Each row was made from one path, in order. Every step used is in the known rows, and no mark comes twice. Write each row's path.
Known rows
koreg/vudiz/zubol/bovipa: [  4  11   6  14  -1   2 -13  -3  -4  -5 -10  -4  -5   7 -15  -5  -2  -2
   2 -18   0   6   1   7  -2   3   1  -8  -6 -15   2  13   7  -2   3]
vudiz/zubol/duta/lepaz/folubu: [ -5  23   2  -2  -9 -14  -4   5   8  -5   8   3  -6 -16 -23   5   0 -13
   6   7   2   5  -7  22  11  -2 -16 -16  -6  -6  -4  18   0  -4  -6]
pege/rifiz/gisabog/fuvas/fomev/finop: [ -1 -14   3   2   4  -4  -1  -7   6  11  -8  12  -3  -1  12  -3  16  23
  -7  -4   2 -18  -7 -17   2   9  22   9   2  26   8 -28  -3  -2   7]
fuvas/gisabog/vudiz: [ -1 -22 -14  10  -6   2  16   9   1   1  -5 -11  14   6  12  12 -14   6
 -11  -1  -3  -2   2   5  -4 -14   4   5  -2 -18  -6  -3   0   5   9]
koreg/vudiz: [ 16   6 -14   5  -1   8  11  -1 -10  11  -1  -5   5  10  -4 -13  -8   3
   9 -15   4   0  -4   8   0 -10  -4  -7   5  -4  -3  -7   4  -7   0]
lepaz/vudiz/zubol: [  5   9  -5   1  -1  10   6  -1  -6   4  -3  -4  -3   8 -17  -4  -8  -6
   5  -3   6   7  -5  15  -2  12 -16   1  -2  -6   3  -3   6  -4  -5]
bovipa/zubol/vudiz: [ -6   4  -5  -5  -2   6  -6  -1  -3   3  -3   5   7   3   2  -4 -11  -3
  -7   7  -5   5   3   4   4   8  -5   2   9   9  -1   8  -3  13  -3]
febep/finop: [  4 -16   1   2 -12  10  29  20 -12  30 -20  12   5  -3  23 -21 -22  -9
   7   2   4 -10  -1  15  25 -22 -16   8   8  -5   9 -13  -6  -1  13]
vudiz/zubol: [  5   8   1   6 -14   0   3   1   0   4 -15   4  -8  -4   1  -8  -5  -9
  -4  -4   2   4   1  14  11  -5 -10   6  -5  -4   7   2  -1   1   1]
lepaz/vudiz: [  9   1 -13  -3   4  12  17   2  -7  17   5  -3   5  12  -8  -6 -12  -3
   8   0   7   0  -9  14   1   4 -19  -3   3   0   1 -14   4  -7  -4]
pege/vudiz/zubol/duta: [ -8  15   7   1   0  -6  -6   2  -1  15   4   8 -10   4 -23  -2   8  -1
   3  -5  -8   9  -4  16   4  10  -3   3 -11 -21  -6  17   2   6  -7]
rifiz/gisabog/vudiz/zubol/fuvas: [  1  -2   5   7   9  -1 -15  -5  -6  -6  -3  -1   4   3   7  12  12   1
  -3 -13 -13   5  -4  -8  -8  -1  12  11   1   2  -6  -2  14   1   5]
fomev/fuvas/gisabog/vudiz/zubol/duta/pege: [ -6 -23   1  -4 -11  -3  -8   7   3 -16  -3 -13  15   3   5  23  -9   4
  -5  18   0  -3   6   5  -5  -2   5   8  -5 -20   6   1   2   6   4]
pege/rifiz/koreg/vudiz: [ 15  14 -13   8  13  -7  -7 -12  -1  19   8   6 -17   1 -19 -10  12  17
   2  -6   2  -4  -4  -9 -15   0  13  -3   3  10 -17 -12   3  -5 -15]
gisabog/vudiz/zubol/fuvas/fomev/finop: [-13 -16  11  -5  -2  13  10   3  -8  -7 -17   0  11   0   0   4   4  -7
 -12 -29  -8  -6  -7   1   0   5   8  11   6  -9  13   9   9   9  15]
rifiz/koreg: [ 17   1  -5   0   5  -1   9  -7  -4  18  -1  17 -12 -11   0  -8  -1  -7
  -1   0   0   4  -3   2   3 -15  -9  -2   1   8  -5 -10   1  -3  -9]
vudiz/zubol/fuvas/gisabog/bovipa: [-10 -12  12   5  -6  10  -2   7  -4 -10 -14  -4  -7  -2   6   0   4 -11
 -11 -11   5  -3   9   0  -1   4  10   7  -9  -4  12   5   0   4  15]
fomev/fuvas/gisabog: [  6 -37  -3  -2 -13   8  10  12  -1   7 -11 -10  13   0  20   4 -14   1
  -7  22  12 -12  10  13  10  -8  -2  12  -2  -9  16 -20  -2   8  11]
duta/zubol: [  5  13  -4 -11   2   9   9   4  -5   6   3   1  -9  -3  19  -8 -20  -5
  -5   7   6   1  -4  -1  11 -13  -4  -1  10  18  -3  -5  -4   6   4]
duta/koreg/vudiz/zubol/fuvas/fomev/finop: [ -3  -1  -8  -7   2   4  14  -4 -11  -6  -8  -9  -3 -10  -9  -1   8 -10
  10  -8   9   3  -2  -5  -3   3   4   3  25  -5   7   3   9  -5   6]
pege/rifiz/koreg/vudiz/zubol/fuvas/fomev/finop: [  1  -1   3   0  12   4  -4 -11  -5   7  -9   7 -16  -8 -20  -9  22   8
  -4 -18   4  -8  -4 -15 -13  12  22   5   6   7   3  -4   5   1   0]
zubol/fuvas/gisabog/bovipa: [-10 -26   6  -1   2  15  11  13  -6   2  -5  -5   4   4  18  -1   1  -7
  -8 -10   7 -13   7  -4  -1  -4  11   3  -4   3  11  -8  -2   2  20]
duta/gisabog/bovipa/zubol/fuvas/fomev/finop: [  0 -11  18 -12  18  12   6  11   3 -12   2  -6   6  -6  31  -5   8  -2
  -4  -2  -1  -7  13 -26   0  11   3   7   6  16  18  -8 -13   6  13]
duta/lepaz: [  6  11 -21 -12  -1  -3  10  14  -1  17  14  -7  -3  -8  15 -11  -8  -5
   4  12   7  -1  -4  24  16 -22 -21 -13   8   9  -6  -9  -6  -2  -1]
rifiz/gisabog: [ 16  -2  -4   7   3  -4   0  -2   1  14  -2   5   2  -3  20  -1   1   0
   3   5  -4   2  -3  -1   8 -16  -4   3  -1  10   1 -19   2  -4   2]
fomev/finop: [ 13 -18   2  -3  -5   6  28  18  -6  25 -17  14  10  -9  19 -13 -14  -2
  -2   4  -1 -11  -4  12  28 -15 -19  -7  -1   3  20 -19  -6  -3  14]
pege/vudiz: [  1   9  -7  -3   7   3   6  10  -6  32   8   5  -6  10  -5 -10   0   2
   0  -7  -3   3  -2  16   5   1  -5   6  -3  -9  -9  -4  -2   8  -1]
zubol/bovipa: [ -3  -7  11   8   1  -2  -3   7   6  13  -7   7  -1   1   8  -4  -7  -7
  -3  -2  -3  -6  -1  10  16  -7 -10  -8  -9  -5  10   2  -2   2   7]
rifiz/pege: [ 16   2   2  -4 -12   9   2   2   1  12  -2   8   1   2  13 -17  -4 -14
  -2   2  10   9  -6   5   9 -23  -6   7 -10  19  -5 -12  -9  -6  -3]
pege/rifiz/zubol/duta/koreg: [  3  12  -6   1   6 -17  -9 -13   8  13  16   8 -12  -3 -12  -4  14  10
   6  18   4  -9  -6  -7  -3  -9   6  -6   2  13 -23  -4   1 -11 -12]
zubol/vudiz: [ 2  1 -3  3 -6  0  2  5 -6 12  0  9  5 10  5  0 -8 -6 -1 -6 -7  0 -4 13
  2 -2 -7  4 10 -1  4 11  3  9 -2]
bovipa/zubol: [  0   1  -9  -7  -3   8   5  -2   1   9  -7   1   5  -5   8 -14 -14  -2
  -5  12   3   1   4   5  14  -3 -10   0   0  12   0 -10  -8   5   0]
gisabog/bovipa: [  9   2   8   4  -2   1   9   8  -2   9   6  14  -1   7  12 -10  -2   4
  -3 -12  -1  -8   4   1   5 -10  -4 -15  -7  11   7 -10  -3  -5  -4]
bovipa/zubol/fuvas/fomev: [-19 -15   0 -20  -1  24  10  -6  -1   1 -15  -5   8  -7   8 -15  -2 -15
  -9  -6   9  -7   1  -2   9   8   4  12  10  15  16  -5  -3  11  13]

Which path is each row?
[ -8   8  -2   5  -4 -15   0  -7   0 -11   6   0   6   0 -17  16   4   2
   5  -4 -12   8  -8   3  -5  -1  -2  -3   5 -16 -12  19  11  -2 -11] -> gisabog/vudiz/zubol/duta/koreg
[-15 -20  -7 -10   1  19   5   3  -3   1 -13 -12   8  -6  12  -6  -9  -9
 -10  11   8  -4   8  -3   7   4   4  10   0   8   4  -8  -7   9  17] -> bovipa/zubol/fuvas/gisabog
[ 15  11   1   7   4  -4  -6 -18  -7  -3  -1  11 -12  -8 -28  -2   7  -3
   8 -10  -3  12  -6  -2  -9  -4  -1 -11  -3  -8 -10  11  10  -9 -14] -> rifiz/koreg/vudiz/zubol/duta
[ -8  -2  16   0 -11  -5   1 -10  11 -22  -9   0  -2  -7   0   5   8  -6
   3  -4   0   3  -3  -6   5  12  -1  12  -3  -5  13  13  -4   0   1] -> vudiz/zubol/duta/gisabog/fuvas/fomev
[-15  11   8  -3  -9 -13 -19 -17  14 -19  -6   6 -10  -4  -7   9  14   3
   2  -3   0   1  -8 -12  -4  10  14   6  -7   7   5   7  -1  -5  -4] -> vudiz/zubol/duta/pege/rifiz/gisabog/fuvas/fomev
[  8  11   9   0  17  -2 -12   8   4 -12  17  -4   1   5  23   3   3   5
   0   5  -9   5  16 -20 -10  10  -1   3   5  13  -2   3 -11   8  -5] -> duta/gisabog/bovipa/zubol/vudiz
[-13  -3 -10   9  -5 -13  -8   2  11 -14   0 -13   3   4  -4  22  -2  12
  -7   4  -6   2   0  -5 -15  -3  14   4  -9 -20 -12  12  -2   3   0] -> fuvas/gisabog/vudiz/zubol/duta/pege/rifiz
[  8  12   0 -12  -1  -3  -7  -9   4   3  10  12  -3  -3   4  -3  -4 -10
   7  10   1  -1  -9   1   5 -25 -11 -12  -9   8 -14   3  -1 -16  -1] -> rifiz/zubol/duta/pege
[  8  20 -19   4   0  -9   5  -8  -7  -3   5 -10  -9  -3 -13   1   2  -3
  15   2   6  12   1   1  -6  -3  -3  -2  18  -6 -12   3   8  -9  -9] -> duta/koreg/vudiz/zubol
[ 10   9  -9   5  10 -10  -3  -9   4  24   6  12 -19  -5  -8  -9  12  12
  -2   4   1  -7  -2  -6  -6  -4   8   2   0  15 -12 -15  -2  -1 -14] -> pege/rifiz/koreg
[  2  17 -10   8   4 -12  -6  -7  -3  -6   4  -9 -11  -3 -15   5   3  -4
  13   1   4  11   2  -1  -6   0  -1  -7  13 -10  -9  10   8  -7  -6] -> duta/koreg/vudiz/zubol/bovipa
[-10  19   0   0   4 -13  -6   0  -1  12  10   5 -14   0 -26   3  11  -2
   9   3  -6  14  -3  11   1  11  -3   3  -2 -21 -12  18   3   4 -11] -> pege/vudiz/zubol/duta/koreg
[ -8  -3  12  -9   7  14  -3   3  -6  -1   3   7   2   4   9 -12   2   0
  -8  -8   1  -8   9 -10   1   7   5 -10  -4  23   6  -7  -3   1   4] -> gisabog/bovipa/zubol/fuvas
[ -1   9   6   8  12 -16 -22  -9  11   5  14  10  -4   2  -2   1  20  25
   0  11  -7  -7   0 -21  -8   7  18 -10  -9  22  -9 -12  -1  -4 -14] -> pege/rifiz/gisabog/bovipa/zubol/duta
[ -3   4  13   5  -7 -10  -5  -6   7 -17  -3   1  -3  -5   0   5   5  -3
   6   4  -2   5  -1  -4   7  10  -5   8  -8  -3   4   9  -5  -4   0] -> vudiz/zubol/duta/gisabog/fuvas
[ -6 -16   1   7  -4   4   0   9   2 -10  -1   0   6   5  11   6  -9   6
 -15   6  -1  -1  15  -7  -7   2  10  -7  -5  -2   2   5  -6   9   4] -> fuvas/gisabog/bovipa/zubol/vudiz
[  3  -1   4   3   7 -13   5   1   8  -5  16  -6  17   2   5  12   2   3
  14   6 -13   2  -7  -6   0  -5 -10   0   0 -12  -6  10  -2  -3  -6] -> zubol/duta/gisabog/vudiz
[ -2 -26   2  -4  -3   0  -4   2  -2 -16   7 -11  14   1  -2  13  -3  11
   2  27   9  -6  14  -7  -6   6  10  -9   3  -7   5  -5   2   0  -2] -> fomev/fuvas/gisabog/bovipa/zubol/duta/koreg/vudiz
[ -7  -1   8  -5   0   7   5 -11   3 -18   1  -6   2   6 -18   7   4  -4
   9  -6   6   4  -9  -2  -7  28  -6   7   1  -4   9   6   3  -5  -3] -> lepaz/vudiz/zubol/duta/gisabog/fuvas/fomev
[ -3   6  10  -1   3   4  -9   3  -3  -4   8  14   3   9   4  -4  -3   6
  -9  -6  -8  -1   9  -6  -4   9   3 -14   0  15   2   7  -2   7  -7] -> gisabog/bovipa/zubol/vudiz
[ -8  -1  -2  -7  -6   0   4  -7   6   3  -2   5  12  -7  -5  -7  -9  -2
   3  18  -1   1  -3   4  16  -1 -12  -9  -5   5   1   2  -5   0  -6] -> bovipa/zubol/duta
[ -9  -1  -9   9   1 -15 -12  -4  10 -15   3  -7  -4  -3 -10  24   3  11
  -8   5  -8   6   1 -11 -21  -3  16   3  -9 -18 -17  13   0   2  -5] -> fuvas/gisabog/vudiz/zubol/duta/pege/rifiz/koreg
[  0 -32   1   2 -12   5  -1   9  -3  -8 -11 -13  14   4   9  14 -10   5
 -13  12   3  -6  10  10  -2  -1   6  14  -2 -18   9  -6   5  11   8] -> fomev/fuvas/gisabog/vudiz/zubol
[-13  -9  14 -13   4  19   4  -1  -2  -6  -2   6   4   2   9 -12   4  -4
 -11 -16   4 -10   7 -12   0   9  10  -6   1  21  15  -3  -2   5   6] -> gisabog/bovipa/zubol/fuvas/fomev
[  3   5   4   2  15   0  -6   7   0 -13   6 -19   3   3  16  10   7  -4
   1  -9 -10   5   5 -12 -12   6   1  23   7  -5  -6   5  -1   7   6] -> duta/gisabog/vudiz/zubol/fuvas
[ 10  10   0   7  10  -6  -4   6   4 -12   7 -16   3   3  16  10   2   2
   1  -4 -12   9   6  -9 -10   1  -4  18   4  -9  -9   5  -3   6  -1] -> duta/gisabog/vudiz/zubol
[  1 -18   3  -1  -3   5   4 -13   2  -2 -10  11   2   0  20   0   6   4
  -5 -13   3  -7  -7 -12   4   1  13  12   4  23  10 -21   2  -3  10] -> rifiz/gisabog/fuvas/fomev
[ -2  17  -5  -6  -1   1  -2  -5   0  -4   6  -3  -1   7 -22   5  -6  -8
  13   4   2  10 -11  10  -4  11 -18  -6  -6  -9   1   7   4 -10 -10] -> lepaz/vudiz/zubol/duta/pege
[  6  11  -1   9  -9  -2  -2  -8  -5  -6  -5  -2   2   5 -22  -5  -1   0
  12 -13   0   7  -7   8  -1   0  -3 -10  -4 -16  -1  13   7  -9  -5] -> koreg/vudiz/zubol/duta
[ -3 -31   9  -3  -6   8  -8  11  -3  -9  -2  -3  13   7  14  10  -9   8
 -14  19   4  -9  18   1  -3   8  10   2  -1  -2  14  -5  -1  14   5] -> fomev/fuvas/gisabog/bovipa/zubol/vudiz
[  2  26  -8   5  -3  -9 -16  -9   1  -7   3  -6  -5   7 -23  -1   5   8
  13  -9   0   6  -6  -1 -11   3   6  -8  -4  -9  -8  12   3 -10  -9] -> koreg/vudiz/zubol/duta/pege/rifiz
[  0  -8  12  -5   7  -4  -4 -10  10   1   4  11  -4  -4   3  -5  17  15
  -3   4   3 -19  -6 -20   0   5  14   4  -2  19  -3  -9  -7  -7   5] -> pege/rifiz/zubol/duta/gisabog/fuvas/fomev/finop
[ -2   5 -10   5   5  -3   0  -2  -9 -14   6 -14  -9  -1 -10   7   9  -2
   9  -4   8   7   9 -11 -16   3  12  -4  15  -6  -8   5   8  -7   0] -> duta/koreg/vudiz/zubol/fuvas/gisabog/bovipa
[  3  11  19   8  -4 -13  -7   0   9 -16   3   2  -4  -5   0   4   8  -3
   7   2  -7   7   4  -5   2   3  -7  -3 -11  -9   6  16  -4  -3  -7] -> vudiz/zubol/duta/gisabog/bovipa
[  4  20 -19 -11   3   3   2   9  -5   5  16 -13  -8  -2  -9  -5  -6  -6
   7  11   9   8  -6  25   3   0 -23 -13   7   2  -8  -1   2  -5  -6] -> duta/lepaz/vudiz/zubol
[-10  -3  -2  -1   1  -4   1  15  10 -12  16  -3   5  -9  -5  12  -7   2
  -8  16   5  -3   9   1  -2  -1   2 -25  -9   0  -7   4 -10   0   1] -> fuvas/gisabog/bovipa/zubol/duta/lepaz/folubu
[ -8  13  -1   1  -5 -11  -8  -3   3 -12   4   0   7   5 -10  14  -2   1
   2 -10 -14   7 -10   3  -6  -4  -3  -3  -5 -14  -9  18   6  -2  -8] -> gisabog/vudiz/zubol/duta/pege
